Known rows, with every step that occurs:
pazuv-kavugez-tivus-vafa-vobe: [-0.68  1.35 -0.32 -2.13  1.06 -3.28 -1.31  1.54 -0.51 -0.51  3.45 -2.95
  2.45  2.20  2.64  2.38 -0.42  1.35 -0.80  0.08  2.35 -1.01  3.82 -2.97
  3.72  0.82  0.19 -3.26  0.27  0.98]
pazuv-tivus: [ 0.24 -2.56  0.01  0.49 -1.51 -1.10  0.12  0.30  1.24  0.71  0.98 -0.50
  0.26  1.85  1.43  1.48 -0.99  0.63 -1.13 -0.20  0.35 -0.96  2.83 -1.76
  0.15 -0.31 -0.18 -1.40 -0.48  1.75]
vobe-kavugez-pazuv-babud-tivus-vafa: [-2.51 -0.56 -1.51 -2.51  1.33 -3.25  0.92 -0.21  1.85 -2.42 -0.68 -0.60
  2.22  4.71  2.09 -1.75 -0.99  3.13 -0.79 -0.45  2.67  0.73  3.13 -3.18
  0.22  4.85 -1.51 -0.26  0.17  1.44]
babud-kavugez-vobe-vafa-tivus: [-1.42 -0.04 -0.73 -5.33 -0.01 -4.26 -0.55 -1.88 -1.26 -2.20  2.47 -2.46
  6.69  2.82  2.60  2.04  0.93  2.11 -1.07  0.09  2.62 -1.62  3.34 -2.88
  1.86  1.36  1.50  3.71  1.06 -0.46]
tivus-vobe-vafa-kavugez: [-1.54  1.93 -1.21 -0.25  3.56 -3.05  1.37 -1.00  1.29 -0.45  1.64 -2.45
  5.97  3.25  1.75  0.26  0.37  0.97 -0.18 -1.32  2.44 -1.32  1.38 -0.41
  1.27  2.31  0.44  2.02 -0.52  0.21]
vobe-kavugez-babud: [-0.03  1.26 -1.17 -3.99  2.20 -1.59  1.29 -0.22  1.69 -2.53  0.37 -0.99
  2.79  4.18  1.38  0.81 -0.08  1.85 -1.25 -1.73  1.14 -0.99  1.53 -1.44
  0.12  3.55 -0.26  3.05 -0.03  0.71]
tivus-pazuv: [-0.72  0.09 -0.46 -2.34  1.09 -2.29  0.19 -2.55  1.71 -0.34  0.09  0.53
  0.41  3.54  0.39 -0.36  1.03 -0.26 -0.69 -1.22  1.69  0.33  2.23 -0.45
 -2.60  2.25  0.36 -0.76 -0.47  0.75]
pazuv-tivus-vobe-kavugez: [-1.25 -0.26 -0.44  1.41  1.11 -2.27  1.40 -0.46  2.24 -0.80 -0.17 -1.79
  2.28  2.89  2.06  0.13 -1.48  0.78 -0.51 -0.72  1.76  0.02  3.23 -2.33
 -0.67  1.17  0.14  0.48 -0.76  2.11]
vafa-vobe-kavugez-pazuv: [-1.08  1.37 -1.29 -3.05  0.89 -2.40  0.80 -0.57  1.20 -2.60  1.50 -1.53
  3.98  3.62  2.07  0.80  1.16  1.06 -1.18 -0.34  1.55 -1.83  2.92 -3.14
 -0.68  4.47  0.14 -1.39  0.71 -0.53]
vobe-vafa-kavugez-tivus-pazuv: [-0.45  2.17 -1.14 -5.95  3.45 -5.20  1.67 -0.27  1.50 -0.28  2.04 -3.10
  6.82  3.85  1.86  1.50  0.76  1.53 -1.10 -2.40  2.32 -1.65  1.72 -0.58
  2.04  4.31  1.06  3.72 -1.09  0.62]
vafa-vobe-kavugez-babud-pazuv-tivus: [-2.24  1.39 -0.56 -4.08  0.24 -3.27  0.45  0.81  2.05 -1.56  1.53 -1.43
  4.34  2.82  2.06  1.26 -0.20  1.56 -0.40 -0.51  2.19 -2.49  2.84 -3.69
  0.25  5.51 -0.17 -0.34  1.22  0.30]
vobe-vafa: [ 1.13 -0.85 -0.80  0.03  1.35 -2.13  1.00 -1.25  0.52 -0.24  1.14 -0.57
  3.84  3.00  1.34  1.18  0.43  1.19 -0.93 -1.73  1.10 -1.41  0.98 -0.04
  0.91  0.91  0.83  0.41  0.79  0.76]
babud-pazuv-tivus: [-1.93 -2.26  0.38  1.04 -1.43 -2.89  0.15 -1.07  1.92  0.75  0.97  1.18
  0.43  2.61  1.47 -0.26 -0.51  0.56 -1.09  1.10  0.79 -0.26  2.11 -2.05
 -1.15  1.92  0.68 -1.49 -0.52  2.25]
kavugez-babud: [ 0.16  0.61 -0.58 -4.18  1.14 -0.72  0.97 -1.03  0.92 -1.02  1.32 -0.27
  0.76  3.12  0.57  1.06  0.09  1.09 -1.09 -1.36  1.45 -1.26  1.63 -1.25
  0.84  1.22 -0.61  2.26 -0.69  0.28]
kavugez-pazuv-babud: [-1.68 -1.55 -0.80 -1.95 -0.82 -1.37  0.97 -0.96  0.96 -0.02  0.65  0.73
  0.70  4.98  0.78 -1.94  0.12  1.65 -1.07  0.76  1.24 -0.41  3.92 -2.46
 -0.32  2.37 -1.19 -0.19 -1.22  0.22]
tivus-vafa-vobe-kavugez: [-1.03  2.40 -1.14 -0.49  0.96 -2.77 -1.21  0.04  0.48 -1.63  1.18 -2.02
  2.43  2.08  2.24  2.27  0.62  1.33 -0.82 -1.09  2.65 -0.58  2.30 -1.26
  0.54  2.70 -0.26 -5.05  2.23  0.44]
pazuv-kavugez: [ 0.21 -1.89 -0.43  1.20  0.27 -0.86 -1.08  0.63  0.41 -1.15  2.20 -0.07
  0.25  3.20  1.68 -0.04 -0.15  0.66 -0.60  0.76 -0.26 -1.41  2.35 -1.50
  0.74  0.47  0.26 -1.99 -0.08  0.96]
kavugez-pazuv: [-0.93 -0.86 -0.65 -1.67  0.41 -1.02  1.89 -2.92  0.79 -0.64  1.13  0.39
  0.77  4.03  1.15 -0.20  0.51  0.78 -1.69  0.06  1.07 -0.57  2.80 -2.06
 -0.68  1.42  0.03  0.67 -1.57  0.66]
kavugez-vobe-vafa-tivus-pazuv: [ 0.26  2.87 -0.59 -4.13  2.07 -4.80  0.62 -4.17 -0.95 -0.98  0.93 -2.76
  5.93  3.35  1.91  1.93  0.93  1.20 -0.36 -2.07  3.50 -1.84  2.97 -1.22
  1.30  2.36  1.00  1.72  0.65 -0.17]
vafa-vobe-kavugez-tivus: [ 0.35  1.95 -0.82 -4.87  1.04 -3.93 -0.05  1.90  0.97 -2.12  2.39 -3.08
  5.17  2.74  2.27  1.78  1.25  1.02 -1.44 -0.36  1.52 -0.82  2.18 -3.23
  0.93  3.15  1.09  0.73  0.57  0.20]
babud-tivus: [ 0.68 -2.23 -0.43 -1.98  0.56 -1.80 -0.53 -0.09  1.43 -1.52  1.01  0.14
  1.19  1.77  1.14  0.05 -0.06  0.84 -0.67  0.10  0.94  0.43  0.22 -2.39
 -0.41  0.48  0.29  1.48 -0.01  1.07]
tivus-vobe-vafa: [-0.25  0.91 -0.72  1.59  2.96 -2.29  1.91 -2.83  1.07 -0.01  0.61 -1.43
  4.39  3.25  1.31  0.02  0.13  0.48 -0.14 -1.70  2.63 -0.15  1.59 -0.66
  0.18  0.29  0.90  1.37 -0.26  0.75]
pazuv-kavugez-vobe-vafa: [ 0.55 -0.71 -0.42 -0.30  2.21 -2.63  0.09 -1.64 -0.86 -1.85  2.53 -1.72
  4.34  4.24  2.78  0.60  0.03  1.56  0.17 -0.86  1.44 -2.54  2.48 -2.08
  3.05 -0.55  0.31 -0.66  1.65  0.04]

Rows:
[-1.61  0.76 -0.58 -1.33  1.80 -1.88  2.29 -0.73  2.39 -0.94 -0.20 -2.32
  2.81  3.29  1.80  0.60 -2.01  1.45 -0.33 -1.55  2.39 -0.61  3.56 -2.77
  0.31  2.03 -0.52  2.56 -0.93  1.66]	pazuv-tivus-vobe-kavugez-babud
[-0.10  2.00 -0.65 -4.02 -0.19 -3.54 -0.66 -2.08  0.38 -0.01  0.70 -1.16
  1.81  2.17  0.81  1.48  0.67  0.18 -1.08 -0.56  1.99 -0.57  3.08 -0.54
 -1.38  3.77  1.17  0.95 -1.59  0.81]	vafa-tivus-pazuv
[ 1.15  2.01 -0.60 -2.90  1.08 -3.89  0.33 -2.68 -1.74 -0.96  1.95 -2.96
  6.24  2.81  2.34  2.55  0.73  1.54 -0.75 -1.12  2.61 -2.20  2.15 -1.41
  2.70  0.65  1.04  1.93  0.84 -0.10]	kavugez-vobe-vafa-tivus
[-3.63  0.29 -0.30  0.93  1.65 -4.72  1.55 -1.09  2.50  0.93  1.38 -1.10
  4.76  3.08  2.21 -0.45 -0.78  1.11 -0.14  0.03  2.45 -1.26  2.25 -1.71
  0.40  3.92  0.68  0.56 -0.91  1.68]	babud-pazuv-tivus-vobe-vafa-kavugez
[-0.82 -1.03 -0.12  1.92 -1.03 -1.64 -0.24 -0.54  0.76  1.14  0.69 -0.95
 -0.80  1.36  1.84  2.44 -1.66  1.18 -1.16 -0.94  1.80 -0.24  3.40 -1.18
  1.35 -0.47 -0.84 -4.05  0.04  2.43]	pazuv-tivus-vafa
[-2.70  1.31  0.11 -1.74  0.83 -4.87 -0.99  0.12  0.51 -0.29  3.21 -1.25
  2.56  2.71  2.53  0.58  0.11  1.09 -0.63  1.38  2.56 -0.42  2.71 -3.32
  1.98  2.78  0.97 -3.55  0.26  1.43]	babud-pazuv-kavugez-tivus-vafa-vobe
[-0.92  0.08 -1.26 -1.69  1.58 -2.02  2.08 -1.95  1.66 -2.52  0.31 -0.45
  2.28  4.89  1.94 -0.35  0.30  1.47 -1.91 -0.66  0.87 -0.48  2.63 -2.02
 -1.41  3.95  0.17  1.24 -0.83  0.97]	vobe-kavugez-pazuv
[-2.90  1.93 -0.78 -5.76  1.76 -3.12  0.38  0.27  1.94 -0.97  2.58 -0.20
  2.95  3.82  1.20  0.20  0.67  1.59 -0.85  0.41  1.54 -1.90  0.67 -1.24
  0.88  5.61 -0.28  2.75 -1.15  0.03]	vafa-kavugez-babud-pazuv
[-0.40  2.64 -0.31 -3.87  0.91 -3.79 -0.53  0.29 -0.29 -0.23  2.65 -2.94
  2.83  1.60  1.98  2.99  0.60  1.00 -1.50 -0.66  3.09  0.17  2.62 -2.39
  2.63  0.41  0.25 -1.97  0.09  0.89]	kavugez-tivus-vafa-vobe
[-0.75  1.03 -0.88 -5.76  1.79 -4.98  0.83  0.56  2.37 -1.54 -0.26 -1.50
  3.66  5.43  1.34 -1.15  0.41  1.64 -1.16 -0.99  2.00  1.15  3.18 -2.23
 -0.46  4.67  0.30  2.54 -1.06  1.49]	vobe-kavugez-tivus-pazuv-babud
[-1.56  0.19 -0.97 -2.18 -0.24 -2.33  1.06  0.16  1.42 -1.68  1.37 -2.16
  3.91  2.95  2.48  1.42 -0.14  1.32 -1.06 -0.51  1.48 -2.27  4.34 -3.84
 -0.22  4.04 -0.28 -1.62  0.53  0.18]	vafa-vobe-kavugez-pazuv-tivus
[-3.17  0.57  0.05 -2.00  0.21 -2.63  1.10 -2.19  1.55  0.57  0.77  0.11
  0.48  2.64  1.31  0.97 -1.52  1.74 -0.73 -1.00  2.90 -0.65  2.69 -1.95
  1.20  2.80 -0.79 -1.04 -0.31  2.07]	kavugez-babud-pazuv-tivus-vafa
[-1.17  0.68 -1.56 -2.78  2.31 -2.85  2.13 -1.21  0.99 -0.60  2.23 -1.82
  5.73  4.09  2.05  0.83  0.39  1.89 -1.28 -1.43  1.49 -2.93  1.93 -0.85
  1.98  4.51  0.15  2.05 -0.76 -0.08]	vobe-vafa-kavugez-pazuv
[ 0.67  1.80 -1.04 -2.68  1.09 -4.13  0.43 -2.48  0.25  0.36  0.51 -1.90
  5.22  2.48  1.28  2.15  0.32  1.09 -0.84 -2.21  2.51 -1.89  2.85  0.14
  0.23  4.24  1.51  1.70 -0.43  0.82]	vobe-vafa-tivus-pazuv
[-3.02  2.70 -0.73 -2.13  3.77 -3.23  2.24 -2.76  2.71 -2.05 -0.27 -0.58
  3.46  4.74  1.39 -1.57 -0.04  1.03 -0.22 -0.75  3.13  0.60  1.53 -2.24
 -1.43  4.43  0.37  3.43 -0.97  1.07]	tivus-vobe-kavugez-babud-pazuv
[-3.01  0.72 -0.63 -7.35 -1.42 -4.96 -2.00 -1.22 -0.37 -1.33  0.93 -1.36
  3.73  3.67  1.37 -0.53  0.96  1.70 -0.28  1.07  3.19 -0.36  5.34 -2.73
 -0.30  3.66  0.09  1.72 -0.14 -0.52]	vafa-tivus-pazuv-babud-kavugez-vobe
[ 0.90  0.31 -0.41 -1.61  2.24 -2.90  0.98 -2.94 -0.68 -1.35  1.61 -1.60
  4.74  3.88  2.04  1.25  1.08  1.33 -0.50 -1.64  2.14 -1.46  1.26 -1.39
  1.91 -0.70  0.39  0.70  1.69 -0.16]	kavugez-vobe-vafa
[-2.99  1.92 -1.46 -1.65  0.28 -3.07 -0.30  0.09  0.56 -1.33  0.77 -1.59
  2.66  3.78  2.08  0.27  0.21  2.20 -0.52 -0.45  3.27 -0.73  4.20 -2.70
  0.86  4.54 -1.59 -5.05  1.57  0.16]	tivus-vafa-vobe-kavugez-pazuv-babud
[-1.27  1.00 -1.17 -7.25  2.28 -2.27 -0.04  1.85  1.79 -2.12  2.37 -1.73
  3.51  2.49  1.39  1.14 -0.27  2.08 -0.59 -0.74  1.53 -1.93  0.50 -2.31
  2.32  3.93 -0.99  4.59 -0.92 -0.16]	vafa-kavugez-babud-tivus
[-0.29  1.52  0.01 -2.71  2.44 -3.15  1.64 -1.41  1.00 -0.18  1.58 -2.33
  2.90  3.18  1.36  0.30  0.36  0.15 -1.39 -0.16  2.54  1.68  2.39 -2.46
  0.74 -0.41  1.18  3.75 -2.58  1.37]	kavugez-tivus-vobe
[-0.76 -0.94 -0.25  2.20  1.26 -2.20  1.98 -1.74  1.54  1.04  0.49 -1.93
  3.69  2.39  1.78  0.92 -1.57  0.88 -0.16 -1.59  2.42 -0.97  3.32 -1.72
  0.90 -0.10  0.32  0.48 -0.51  1.70]	pazuv-tivus-vobe-vafa
[-2.96 -1.07  0.27  2.09 -0.93 -3.34 -0.16 -1.70  1.52  1.29  0.73  0.67
 -0.49  2.16  1.78  0.63 -1.04  1.08 -0.93  0.54  2.22  0.38  2.44 -1.46
 -0.19  1.61 -0.14 -4.07  0.11  2.86]	babud-pazuv-tivus-vafa
[-1.35  0.64 -0.66  0.28 -0.55 -2.55 -0.79  1.11  1.03 -0.34  1.08 -2.52
  1.99  1.12  2.58  2.87 -1.18  1.51 -0.72 -1.22  2.40 -1.35  3.73 -2.28
  1.39  1.94 -0.73 -5.26  1.63  1.57]	pazuv-tivus-vafa-vobe-kavugez
[-0.75  2.40 -0.77 -5.57  0.76 -2.80 -0.61 -1.21  0.19 -0.79  1.39 -1.72
  2.45  2.89  1.19  1.44 -0.60  1.12 -0.23 -0.86  2.21 -2.26  4.42 -1.65
  0.76  4.69  0.42  1.58 -1.64  0.41]	vafa-tivus-pazuv-kavugez-babud
[-0.38  1.94 -1.47 -4.76  2.89 -2.51  1.32  0.34  1.05 -0.96  2.31 -2.32
  5.96  3.51  1.56  1.99  0.12  2.22 -0.68 -2.39  1.65 -3.54  1.04 -0.27
  3.19  4.03 -0.33  3.43 -0.04 -0.19]	vobe-vafa-kavugez-babud
[-2.27  0.62 -0.74 -6.64  0.80 -5.15 -0.30 -3.41 -0.60 -2.18  1.55 -2.33
  6.75  3.43  2.24  1.24  1.08  1.78 -0.62 -0.83  3.39 -1.26  4.13 -2.66
  0.54  2.81  1.45  3.41  0.81 -0.55]	babud-kavugez-vobe-vafa-tivus-pazuv
[ 0.14 -0.35 -0.64 -5.78  1.59 -1.16  0.60 -0.28  1.54 -1.75  1.08 -0.54
  1.84  2.33  0.77  0.75 -0.64  1.58 -0.52 -1.25  1.91 -0.64  0.87 -2.78
  1.14  1.63 -0.65  4.26 -0.38  0.46]	kavugez-babud-tivus
[-0.04  1.04 -1.06 -2.06  0.61 -2.33 -0.79  1.27  1.12 -2.23  1.62 -1.62
  3.85  2.62  1.91  1.25  1.49  0.69 -0.78 -0.38  1.08 -1.43  1.75 -2.11
 -0.72  3.40  0.37 -1.99  1.61 -0.29]	vafa-vobe-kavugez
[-1.13  1.81 -1.51 -7.76  3.97 -4.02  1.54 -0.56  2.20 -1.60  1.18 -2.31
  6.64  3.40  1.40  1.20 -0.19  2.38  0.09 -3.42  3.02 -2.69  1.09 -1.36
  2.15  5.90 -0.35  4.90 -0.05 -0.18]	vobe-vafa-kavugez-babud-tivus-pazuv
